Each row was made from one walk, in order. Every step used is in the known rows, and no mark comes twice. Write each row's walk.
Known rows
M N: [  5.9 -17.1 -10.0 -16.3 -57.2   1.9 -30.8   0.2 -26.9  -5.1 -23.6  21.3
   6.3  14.3 -27.4  -5.5   8.8 -41.7  36.2  10.1]
S L M: [-35.6  -1.6  14.9 -30.2 -32.0   0.8 -13.8 -11.4 -19.1 -36.0 -34.5   5.4
 -14.3  10.4 -43.1  -2.3  17.2  11.6  61.9 -35.2]
N Q: [ -7.9 -37.0  -6.3 -30.7 -23.8  -5.4 -17.7  19.7 -17.9  15.2 -10.9  17.8
 -22.2   2.1 -26.6 -15.3  -2.1  23.8   7.6 -40.5]
K N M L: [-14.4 -32.0 -29.0 -10.0   0.1  15.9  12.0  -4.0 -27.0 -15.6 -12.7   2.8
  -9.5  22.6 -19.4 -24.3 -20.4  20.4  64.1   0.2]
S L M N K: [ -4.3 -26.4  -2.2 -19.0 -38.9  12.2 -22.6 -14.5 -35.9   0.0 -48.3  -2.1
 -43.9  15.2 -18.6 -14.4  24.9 -36.7  67.5  -9.7]
K L S: [-18.7 -50.3 -20.7 -27.1 -33.4  -6.1 -13.5  21.7 -10.2  21.5 -25.3  48.2
 -14.9 -20.4 -34.9   5.1  38.5  -4.1  50.6 -37.5]
Q N S L M: [-35.0 -18.3  17.5 -42.5 -44.3  -7.9  -0.7 -19.1 -10.6 -31.4 -36.8  14.9
  -5.3  11.2 -47.1  14.2  23.5  -2.3  78.3 -37.1]
K L: [ -5.4 -42.3 -11.7 -25.7 -28.2  22.1 -20.8  17.2 -18.9  17.5  -7.7   5.6
 -26.5  17.9 -24.6 -29.7   7.5  -8.3  35.5 -13.8]
M L S N Q: [-23.2 -42.6  -1.1 -24.3  -2.1 -12.9   1.7  24.1 -14.0  19.8 -19.2  34.2
 -19.1  -7.0 -30.0  -9.9   8.0  40.9  15.5 -35.8]
M N Q L: [-15.1 -35.1  -4.5 -35.8  -3.0  -6.8 -31.2 -11.3   5.9 -19.0 -32.6  -3.6
  -9.1  13.0 -27.1  -3.7   5.4  34.1  37.0  10.4]
N S: [-25.6 -44.1 -10.9 -41.6 -47.5 -21.1   6.7   0.7  -6.5   6.7 -25.9  29.5
 -11.1 -10.2 -30.2  17.9  26.4 -12.2  47.2 -49.5]
M L S N K: [-11.7 -45.4  -8.4 -20.9  -2.9   9.2   7.8   0.1 -24.5  27.9 -48.8  24.7
 -60.0  -5.3  -9.7 -15.6  26.5  -5.0  52.8 -31.3]
K N M: [  6.0 -39.6 -45.4 -10.7 -40.7   9.4  -2.8  11.4 -33.5   1.5 -22.9  18.3
 -20.9  14.0 -35.0 -26.5  -2.7   2.6  39.0 -30.5]
N M L: [ -7.7 -35.5 -23.1 -17.4  -0.3  10.4   6.4  -2.3 -18.8  -9.3 -15.5   7.2
  -5.8  25.3 -19.5 -17.6 -18.4  21.1  60.0  -3.6]
M L S: [-30.7 -34.8 -15.1 -25.8 -11.3 -12.0   3.8   3.8  -8.1  -1.8 -28.0  49.2
  -1.2 -22.9 -25.7  16.3  23.3  10.9  65.2 -27.6]
L S N: [-17.9 -31.6  -4.5 -22.8 -22.4  -9.6   3.8  16.7 -12.4  16.7 -37.9  55.7
 -18.9 -15.3 -35.3  -0.3  29.0   6.7  24.2 -37.9]
N K: [  2.8 -40.1 -13.3 -26.4 -24.8  16.9 -11.2  -3.2 -28.4  22.7 -40.7   8.5
 -62.4   3.2  -6.3 -20.4  15.6 -22.3  45.7 -35.1]
M L: [-21.8 -19.4  -3.8 -23.1   3.7  13.6   3.6  -8.1 -15.2 -15.9 -13.0   6.5
  -7.3  14.5 -12.4 -12.3 -15.2  12.9  56.5   1.4]
M N Q L S: [-24.7 -45.5 -15.5 -34.4 -16.1 -25.8 -21.1   1.8   7.0  -4.7 -42.8  42.0
  -2.1 -24.5 -36.3  22.6  37.1  24.9  51.7 -21.5]
L M N: [-10.5  -9.7   5.5 -13.3 -62.9   5.4 -32.3  -1.2 -31.1 -18.2 -18.7  18.0
   7.7  18.9 -37.8  -8.8  22.9 -35.2  45.5   0.0]

Write each row's walk
[-40.5 -21.4  20.7 -30.4  -7.7   4.1 -17.1  -4.4  -3.9 -26.4 -22.8   2.1
 -20.3  14.5 -40.7 -14.1  23.7  45.7  38.3 -28.4]
S N Q L M
[-33.0 -37.1  -0.1 -34.5 -54.8 -21.3  -8.1 -11.6  -7.0 -15.9 -29.9  17.3
   7.3   2.5 -38.8  21.3  39.5 -19.3  64.9 -20.0]
Q L M N S
[-38.8 -21.9  17.3 -33.0 -12.9   3.4 -22.1  -6.3  -2.8 -29.9 -21.3   0.0
 -17.0  12.6 -39.3 -10.1  23.2  42.3  43.3 -29.9]
N Q L M
[-33.7 -38.7 -19.8 -31.5 -47.7 -12.3  14.3  -0.5 -17.7  -3.2 -22.4  23.3
 -17.1 -13.9 -29.6   8.4  24.3 -14.4  52.0 -43.7]
K N S
[-15.3  -3.2   6.4 -17.8 -55.5  -1.2 -31.1 -10.8 -28.1 -31.0 -32.8   8.7
   9.0  19.6 -41.1  -0.7  18.0 -28.9  60.0   6.8]
S L M N
[ -0.4 -33.4  -7.1 -22.7 -39.5  -7.5 -29.6  16.1 -25.2  10.1 -12.4  16.2
  -5.1  10.0 -28.1 -12.7   1.1  -0.2  14.2 -12.5]
M N Q
[-28.8 -41.9  -1.8 -30.0 -64.8 -15.2  -8.6   1.2 -17.4  -1.6 -19.1  18.4
   4.6   6.3 -39.2  10.9  39.6 -31.6  61.0 -23.6]
K L M N S
[-10.1 -57.1 -23.3 -22.1 -35.8  -1.0 -17.7  16.7 -19.3  30.3 -35.5  40.0
 -28.2 -16.3 -27.6   0.5  45.4 -23.4  62.1 -27.3]
M N K L S
[-11.6 -28.0   4.2 -19.3 -43.5  -5.1 -30.5  15.6 -27.5   0.8  -8.7  12.6
  -4.0  13.2 -35.1 -14.6  10.5   4.7  19.9 -19.9]
L M N Q
[ 11.1 -35.9 -13.9 -17.7 -40.4  14.5 -22.9  -6.8 -35.1  18.3 -42.1   6.9
 -45.9  11.5  -8.6 -17.3  18.1 -45.9  51.5  -7.1]
M N K
[-35.9 -19.9 -15.1 -40.7 -28.8 -21.0   9.0 -19.6 -11.8 -28.3 -51.8   4.9
 -15.9  -7.8 -34.4  19.0   7.4   1.7  74.9 -26.4]
K N S L
[-25.7 -33.4  14.3 -18.2 -27.7  27.6 -13.7  10.1 -29.9   7.0 -16.2  -0.7
 -46.1  22.4 -31.4 -36.7  32.4  -1.9  48.8 -34.4]
S N K L M
[-16.2 -12.2   7.0 -19.5 -45.9   4.0 -35.4 -12.7 -17.5 -31.1 -26.9   6.6
   8.0  21.6 -37.9  -4.4  24.7 -17.9  53.3  13.2]
Q L M N
[-29.5 -24.4  -8.3 -47.3 -28.0 -27.3   3.6 -18.9  -3.9 -21.6 -53.5   9.0
 -11.6  -5.5 -34.6  25.8   9.1   3.7  71.5 -30.5]
N S L
[ -0.7 -53.9  -9.1 -21.4 -13.9  30.1 -11.2  14.9 -27.8  36.9 -23.8  -2.6
 -61.3  21.7 -14.7 -42.2  15.9 -12.4  40.4 -15.1]
S N K L
[-20.8 -37.5  -3.6 -41.6   7.7  -5.3 -22.7  -9.1  11.4 -16.3 -30.6  -2.0
 -20.4   7.4 -25.3  -5.2   4.2  50.7  32.8  -9.3]
N Q L
[  6.7 -44.1 -16.7 -25.9  -8.7  15.5  11.1 -11.8 -15.5  -6.8 -14.6  16.2
   2.9  35.4 -20.6 -12.6 -24.5   5.0  71.3   7.9]
Q N M L
[-14.2 -59.7 -22.0 -26.3 -28.3  -0.7 -11.9  18.0 -16.0  31.9 -34.6  40.8
 -37.0 -19.6 -25.9  -0.9  43.5 -10.8  59.6 -40.8]
N K L S
[-26.2 -30.0  -2.3 -20.4  -3.4  -5.7  13.5  10.4 -11.4   8.3 -33.2  47.7
 -13.9  -9.3 -29.9  -2.0  19.7  16.0  38.7 -23.3]
M L S N
[ 11.8 -44.9 -28.8 -15.6 -30.4   0.8   0.1  17.4 -22.6  17.3 -30.8  28.9
 -19.9  21.7 -37.9 -24.5  -0.1  12.9  22.6 -32.8]
S N M
[-45.6 -12.1  14.2 -36.6 -38.1 -12.2  -3.5 -13.4 -13.3 -33.6 -36.7   8.2
 -10.7   3.7 -45.7  11.2  27.5   8.8  71.0 -45.3]
N S L M
[-27.8 -40.1 -16.8 -37.7 -13.7 -19.5 -13.8  -3.9  10.9  -8.4 -47.1  45.9
  -9.0 -28.1 -34.0  24.5  39.1  21.2  58.8 -29.2]
Q L S
[-23.4 -21.3  -9.2 -41.5 -38.6 -28.8  -5.1 -21.0  -9.1 -24.5 -54.7   8.3
   0.2   0.8 -36.5  27.4  11.1 -13.5  75.8 -11.4]
M N S L
[-29.4 -47.0 -15.6 -38.0  -8.4 -24.8 -14.9   3.6  10.7  -1.4 -41.7  43.2
 -10.8 -28.3 -34.7  21.4  36.1  36.7  48.5 -35.0]
N Q L S
[ 15.7 -62.2  -8.8 -32.3 -29.7  35.7 -13.7   1.7 -23.8  34.9 -21.2   3.9
 -49.0  28.9 -13.9 -32.1   9.5 -34.1  59.0  -5.8]
Q N K L
[  6.4 -52.0 -14.9 -18.8 -32.2  28.2 -26.8   9.3 -32.6  29.0 -22.0  -6.9
 -46.1  24.3 -14.2 -35.1  17.6 -35.1  51.6   2.0]
M N K L
[-10.1 -51.7 -24.1 -27.2 -19.7 -10.2   9.4   0.9  -7.7   4.8 -30.7  55.8
   5.8  -8.4 -32.0  16.1  16.2   5.7  75.6 -22.8]
Q N M L S
